Each row was made from one path, in order. Every step used is in the known rows, and no mark comes twice. Write each row's path.
Known rows
zure tezo: -6	-2	0	9	10	-7	16	-1	-9	-18	7	10	9	-8	-1	-5	25	4	-16	-21	2	-3	-4
levepi tezo zure mibi fubup: 15	3	-23	-10	10	-9	-20	-23	12	29	-2	-11	-2	71	37	-2	-61	6	22	-3	-21	14	2
fubup mibi zure: 7	15	1	-4	-11	1	-7	-24	-5	3	9	-1	-25	-22	-29	-16	-3	1	0	11	9	-17	-8
kotu tezo sazoro fubup mibi zure: 10	3	2	-1	-9	6	2	12	-3	10	-30	-9	-14	29	-5	28	7	-10	9	19	-21	-26	1
tezo zure mibi fubup: 20	11	-14	-15	0	4	-27	-18	17	8	-2	-3	5	76	24	18	-30	18	-7	-5	-11	9	-3
levepi tezo zure: -1	-12	-13	-10	9	-8	-1	-6	6	2	7	-10	13	6	37	-17	-41	-7	21	-6	-26	15	15
zure mibi fubup: 14	10	-10	-10	0	8	6	-19	6	8	-2	-5	6	27	4	4	-16	19	5	-5	2	-2	-14
mibi tezo: -9	-6	10	8	-7	19	2	-6	16	-6	14	4	13	-33	0	-6	34	-1	8	-2	21	8	5
zure tezo sazoro: -5	-11	10	16	11	-12	36	-2	-18	-24	-5	7	13	22	7	6	47	4	-8	-26	-33	1	21
zure tezo levepi: -16	0	0	24	5	-17	43	11	-14	-11	9	15	8	6	-5	2	31	12	-25	-4	-12	9	-1
fubup mibi zure tezo vofe: 7	13	7	13	6	-22	-20	-20	-14	14	14	12	-32	-19	-26	-24	-3	12	-28	-1	39	-14	-23
mibi fubup: 11	5	0	-2	-2	14	30	-9	-13	-4	-11	1	5	20	1	-17	2	19	-10	-4	-12	-2	-7
sazoro fubup: 1	-5	2	-10	-10	14	-21	19	0	-15	-16	-2	12	14	-6	4	-3	-7	5	6	7	3	-10
sazoro tezo mibi: 1	5	-12	-1	-3	13	-43	6	2	-21	32	5	-20	-18	11	-16	-16	-8	-6	-22	-11	18	-3
zure tezo mibi: 2	-3	-5	5	12	-10	-29	7	-1	-26	14	4	-1	21	11	-19	-2	-3	-12	-28	-6	6	3
fubup mibi tezo vofe: 2	4	16	0	-6	1	-17	-7	5	13	5	12	-5	-69	-10	-26	7	5	-19	17	43	10	-4
levepi tezo sazoro fubup mibi zure: 7	-2	4	7	-8	-11	-28	-9	-20	21	-25	-8	-37	59	-13	-11	-19	-23	39	24	-26	-5	7
tezo kotu: -10	-6	2	-22	7	4	58	12	-12	-10	-4	-9	27	-50	-9	8	-16	11	-10	-7	-7	-3	9
sazoro fubup mibi zure: 11	14	3	-4	-20	6	-52	-4	-5	5	-14	0	-34	31	-36	-2	-12	-12	0	25	19	-13	-20
levepi tezo mibi: 1	-13	-15	-10	11	-6	-15	1	3	-4	14	-18	0	-14	29	-46	-53	-14	39	-11	-20	14	13
mibi zure tezo kotu: -11	2	4	8	15	-9	33	-7	-16	5	13	0	-6	4	-27	15	3	11	-13	-21	11	-21	-8
levepi tezo: -7	-13	-10	-5	9	-4	30	-7	-4	3	6	-12	12	-42	16	-30	-25	-6	32	-4	-13	5	8
zure mibi tezo vofe: -4	-5	6	-3	2	3	-19	-10	35	19	25	-2	20	-50	9	-2	-3	12	16	-3	62	14	-7

Write each row's path
9	-3	2	-12	-5	3	18	29	-8	-5	-46	-4	8	4	9	30	8	-13	-7	19	-36	-13	10 -> kotu tezo sazoro fubup mibi
8	17	2	15	-8	-8	-61	-4	-16	6	-14	16	-44	58	-40	6	7	-14	-19	10	22	-17	-27 -> sazoro fubup mibi zure tezo
-4	-15	23	14	-15	19	-23	16	6	-8	-19	5	9	51	2	18	50	-14	17	7	-4	14	16 -> mibi tezo sazoro fubup
-1	9	10	1	-12	9	-12	-12	4	2	2	12	-11	-46	-16	-10	25	-7	-12	16	18	5	3 -> fubup mibi tezo
4	18	1	14	1	-16	-17	-24	-14	3	9	12	-36	4	-33	-8	15	0	-21	-1	13	-20	-14 -> fubup mibi zure tezo
-3	-7	6	7	16	-15	14	3	-9	-7	9	10	14	-35	5	-20	5	17	-23	-18	27	2	-11 -> zure tezo vofe
-15	6	1	34	1	-16	27	-6	-7	3	25	9	-15	35	-19	1	29	14	-10	-3	3	-3	-11 -> mibi zure tezo levepi
-5	3	1	20	7	-5	-1	-19	-4	-3	23	4	-11	15	-15	-5	23	6	0	-21	16	-17	-12 -> mibi zure tezo
1	-6	-14	-18	9	8	26	14	23	-8	0	-11	36	-20	45	23	-14	6	-10	-9	-21	-5	9 -> kotu tezo zure
-1	-12	-4	-15	15	4	58	19	12	2	4	-14	42	-93	32	-6	-16	20	-5	-8	18	-9	-7 -> kotu tezo vofe
-14	-5	-10	1	3	2	86	27	7	-1	3	-8	33	-50	20	17	8	15	-6	10	-20	-3	2 -> kotu tezo levepi
4	-8	-16	-18	12	9	15	22	21	-16	8	-19	25	-38	37	-5	-26	0	9	-16	-14	-6	6 -> kotu tezo mibi
4	10	6	-3	-12	4	-44	-11	15	1	2	14	-10	9	5	4	10	-8	-24	16	4	15	13 -> fubup mibi tezo zure
-2	-23	3	2	0	-4	4	13	-13	0	-27	-11	9	41	18	-7	-11	-19	43	4	-37	11	18 -> levepi tezo sazoro fubup
10	0	12	-8	-16	-1	-15	14	-19	-15	-41	6	-7	36	-13	10	11	-13	-8	20	-31	3	13 -> tezo sazoro fubup mibi
-12	4	-3	-9	2	12	37	11	-19	-5	17	7	-2	-62	-13	18	-6	5	-26	-14	-8	5	-4 -> sazoro tezo kotu
6	-8	2	-4	-7	-12	-12	8	-24	6	-39	-2	-14	32	1	-10	-19	-26	22	23	-40	8	18 -> levepi tezo sazoro fubup mibi
-7	-1	0	-1	-4	12	-17	-16	33	7	22	-1	14	-23	3	14	16	-1	23	-4	35	9	1 -> zure mibi tezo
1	16	5	1	-1	-13	-28	9	-28	14	-23	10	-38	42	-51	24	-12	-7	-35	11	18	-22	-21 -> sazoro fubup mibi zure tezo kotu
-17	1	-1	13	-9	2	15	-2	29	14	24	3	11	-10	-2	19	23	8	14	13	21	22	3 -> zure mibi tezo levepi
5	-2	-15	-8	9	10	0	5	26	-2	22	-25	4	-13	24	-7	-26	3	25	-16	1	-20	-4 -> kotu tezo mibi zure
-6	-10	10	5	-4	6	1	-15	24	1	11	-4	21	6	11	22	38	-1	32	-9	2	13	25 -> zure mibi tezo sazoro
-4	7	14	-11	-13	9	-25	22	-9	13	-30	11	-13	-2	-36	22	-3	-14	-27	30	22	3	-3 -> sazoro fubup mibi tezo kotu
